Every row comes from one small tree of marks. The marks that hang from a mark follow it in brackets, in the order of their numbers. Every link used is in the known rows. Which tree was each row made from?
(in the rows, 128 means zero)
Known rows:
J_596(J_25 J_115 J_794 J_911(J_854)): [145  71 195 149 103 118 131 132  87 112 147 146  75 163 146 128 131 107
 141 121 213 156 122 120 207  77]
J_794(J_115 J_596(J_25 J_911(J_972))): [122  97 178 168 147 160  48 153 124 144 131 101  92 153 106  88  92  96
 135  94 117 179 172 144 141 179]
J_794(J_596): [106 137 172 132 111 126  70 106 118 134 110 152 132 130 104 154  98 111
 107  89  97 156 177 140  96 154]
J_463(J_115(J_794(J_596))): [ 59  84 131 142  93 169  92 116 105 139 107 167 143 146  57 177  94 122
 116  98 129 116 164 164  87 172]
J_25(J_596(J_794(J_115) J_911)): [151 125 189 120 112 142 104 182  90 134 184 145 107 149 116 141 111  99
 126 103 154 127 125 119 130 133]
J_854(J_25 J_911): [157 135 123 110 111 115 110  95  94 129  89 109 151 159 121 142 140 165
  95 125 126 119 155 107 109 151]
J_854(J_25(J_596(J_115 J_794))): [159 131 141 117  89 109 144 138  88 127 143 161 158 162 111 165 143 136
 121 126 144 130 138 135 112 120]
J_854(J_25 J_911(J_474 J_596)): [164 175 110 110  89 100 151 107  82  88  70  81 143 155 149 151 148 139
 126 158 119 105 135  83 107 161]
J_115(J_794(J_596(J_25))): [ 91 115 162 133 111 151  69 114 116 133 116 156 158 139 101 134  94 114
 116  95 142 128 181 170 106 161]
J_596(J_25 J_911): [162  97 178 133 125 129  69 144  79 118 132 106 104 141 137 101  82 122
 117 101 174 125 150 119 176 137]
J_596(J_25 J_794 J_911): [156  81 200 138 120 122  97 158  80 123 161 121  91 147 147  96 101 121
 138  94 200 131 126 115 189 110]
J_596(J_25 J_794(J_115) J_911): [146  65 199 149 135 148  87 170  93 134 166 107  91 153 139  77  98 111
 140 100 196 142 133 125 185 127]
J_25(J_596(J_115 J_911(J_972))): [144 153 158 124  98 134 114 181  82 120 170 145 117 153 103 182 127 104
 129 120 140 143 120 115 122 137]
J_854(J_25(J_596) J_911(J_474 J_972)): [177 204 108 107 101 112 148 153  75 100 121 101 133 173 126 154 159 143
 136 143 124 128 129  87 102 164]
J_596(J_115 J_794 J_911(J_854)): [109  80 187 138  78 123 140 123  84 126 147 157  93 165 121 171 140 109
 145 135 192 160 117 103 169  82]
J_463(J_115): [ 86 101 130 129  92 157 107 120  87 126 109 154 141 140  72 182  95 127
 103 112 129 116 154 134  98 161]
J_115(J_794(J_596(J_911))): [ 80 101 166 135 101 152  65 119 108 145 122 150 145 146  89 145  95 115
 129  98 140 129 170 153 104 161]
J_972(J_474): [117 157 158 107 103 122 122 138  96 112 124 150 130 111 121 137 112 104
 119 120 144 134 152  92  80 169]
J_115(J_794(J_596(J_25 J_911(J_474)))): [ 97 112 164 140 110 149  70 133 103 128 125 138 134 147 105 123  90 108
 141  99 155 128 169 155 123 161]
J_25(J_596(J_794(J_115) J_911(J_972))): [147 138 182 122 106 144 112 194  84 131 189 138 110 155 112 147 121  99
 138 112 151 138 118 110 127 141]
J_972(J_474 J_911(J_596 J_854)): [134 158 178  77  72  85 175  98  74  87  86 143 101 127 148 148 144  93
 135 169 150 106 143  65 107 150]
J_596(J_25 J_115(J_794) J_911(J_972)): [111  91 149 157 111 152 100 168  85 120 150 115 122 166 108 134 121 118
 155 126 192 152 130 139 167 141]
J_596(J_25 J_115 J_794 J_911): [137  71 187 156 119 127 117 165  92 123 169 132  88 156 135 123 125 116
 152 102 208 155 113 128 191  95]
J_596(J_25 J_115 J_911(J_854)): [151  87 174 144 107 125 104 118  87 107 118 130  88 157 137 133 112 109
 119 129 186 151 147 124 195 104]
J_115(J_794): [ 78 122 148 112  90 159  91 117  94 133 125 154 190 141  94 161  99 123
 112 124 155 111 167 148  90 160]

Which tree is each row?
[135 155 170 116  98 129 137 166  98 120 178 179 135 141 113 185 135 101
 118 109 148 136 123 133 109 115]	J_25(J_596(J_115 J_794))
[110  74 191 139 110 152  97 160  90 148 167 118 109 157 113 119 108 113
 144 115 176 145 128 107 146 132]	J_596(J_794(J_115) J_911)
[149  96 167 116  79 114 101  95  69 125 101 129 116 162 120 143 108 130
 114 140 159 128 157  97 156 123]	J_596(J_911(J_854(J_25)))
[101 112 173 159 130 160  59 148 119 142 129 106  96 151  99 110  89  88
 146 105 111 173 172 131 115 177]	J_794(J_115 J_596(J_911(J_474)))
[ 63  72 136 146  94 169  85 122 100 142 110 158 127 150  57 171  93 122
 123  96 135 116 159 158  99 171]	J_463(J_115(J_794(J_596(J_911))))
[107 223 125 117  32 108 206 115  62  43  78 116 138 154 149 213 155  69
 162 221 130 152 121  63 120 144]	J_911(J_474 J_596(J_115) J_854 J_972)
[137 130 172 128 101 126 134 133 100  94 112 113 144 126 160 131 115  92
 117 138 140 114 132 119 136 146]	J_911(J_596(J_25 J_794(J_115)))
[135 173 157 130  91 123 161 158  83  66 118  94 132 131 169 127 114  74
 158 159 154 120 124 100 134 152]	J_911(J_474 J_596(J_25 J_794(J_115)))
[130 199 122 106  47 109 175 107  51  78  92 127 149 175 125 171 141 112
 154 197 147 157 154  74 123 142]	J_911(J_474 J_854(J_25) J_972)
[119  73 159 154 118 150  87 152  94 124 143 124 118 157 114 126 107 118
 139 113 197 136 140 152 170 130]	J_596(J_25 J_115(J_794) J_911)
[117 203 127 111 106 137 123 141  82  98 118  94 131 148 124 162 135 125
 132 140 128 142 135  76  99 171]	J_854(J_911(J_474 J_972))
[145 134 110 120  92 111 141  93 100 111  72 102 159 159 132 165 160 149
 108 149 122 107 136 111 104 154]	J_854(J_25 J_911(J_596(J_115(J_794))))
[176 140 140 111  91 106 127 153  74 123 135 135 135 159 112 141 131 134
 129 128 139 125 139 106 113 151]	J_854(J_25(J_596(J_911(J_972(J_474)))))
[158 165 110 112  89 104 145 105  85 104  74  86 156 159 136 163 163 153
 114 156 106 117 130  83 105 169]	J_854(J_25 J_911(J_596 J_972))
[104 109 145 140 117 152 105 132 107 115 131 149 160 144 114 145 113 115
 117 119 177 137 157 168 135 135]	J_596(J_25 J_115(J_794))
[ 94 167 143 130  62 118 179 146  84  90 126 125 161 142 130 206 161  98
 151 169 128 148 100  91 108 143]	J_911(J_596(J_115 J_794) J_972)
[118 175 165 106  40 102 184  93  71  76  87 139 144 145 154 196 151  90
 127 188 132 134 123  71 129 130]	J_911(J_596(J_794) J_854 J_972)
[101  79 178 146  94 131 125 155  87 136 170 142 106 159 110 165 135 117
 155 117 187 158 108 110 153 100]	J_596(J_115 J_794 J_911)
[ 63  86 131 147  91 169  95 131  95 133 112 152 123 152  60 170  92 116
 137 103 139 118 156 151  99 172]	J_463(J_115(J_794(J_596(J_911(J_474)))))
[113 189 141 114  46 101 198 104  83  64  75 141 125 134 146 200 165  74
 134 200 125 151 124  63 105 152]	J_911(J_596(J_115) J_854 J_972(J_474))
[119 135 143 131  89 128 133 121 101  88  97 124 164 128 143 165 120  98
 115 147 142 110 138 138 124 148]	J_911(J_596(J_25 J_115(J_794)))
[123 177 145 112  97 122 139 126  92 100 106  99 135 138 143 173 152 123
 116 140 118 124 116  76 106 160]	J_854(J_911(J_596(J_794) J_972))
[162 139 131 115  91 113 130 131  87 124 129 153 165 159 105 167 134 136
 111 130 132 127 149 137 105 133]	J_854(J_25(J_596(J_115)))
[139 145 147 120  65 115 132 129  49 100 112 107 111 176 122 149 122 118
 159 168 163 148 140  70 151 138]	J_596(J_911(J_474 J_854(J_25) J_972))
[141 117 155 153 116 131 109 169  79  97 144 103  92 154 133 123 106 103
 158 126 189 153 131 118 178 125]	J_596(J_25 J_115 J_911(J_474))
[116 178 129 133  79 125 161 146  83  59 101 106 151 133 153 161 120  78
 157 167 153 116 129 119 124 154]	J_911(J_474 J_596(J_25 J_115(J_794)))
[109 229 123 114  56 117 173 158  58  57 104  89 159 137 142 186 131  84
 167 189 116 134 118  66  96 179]	J_911(J_474 J_596 J_972)
[ 68  71 140 143  86 165  93 106  99 137  99 166 122 154  62 174  95 118
 119 106 137 117 164 154 107 162]	J_463(J_115(J_794(J_596(J_911(J_854)))))
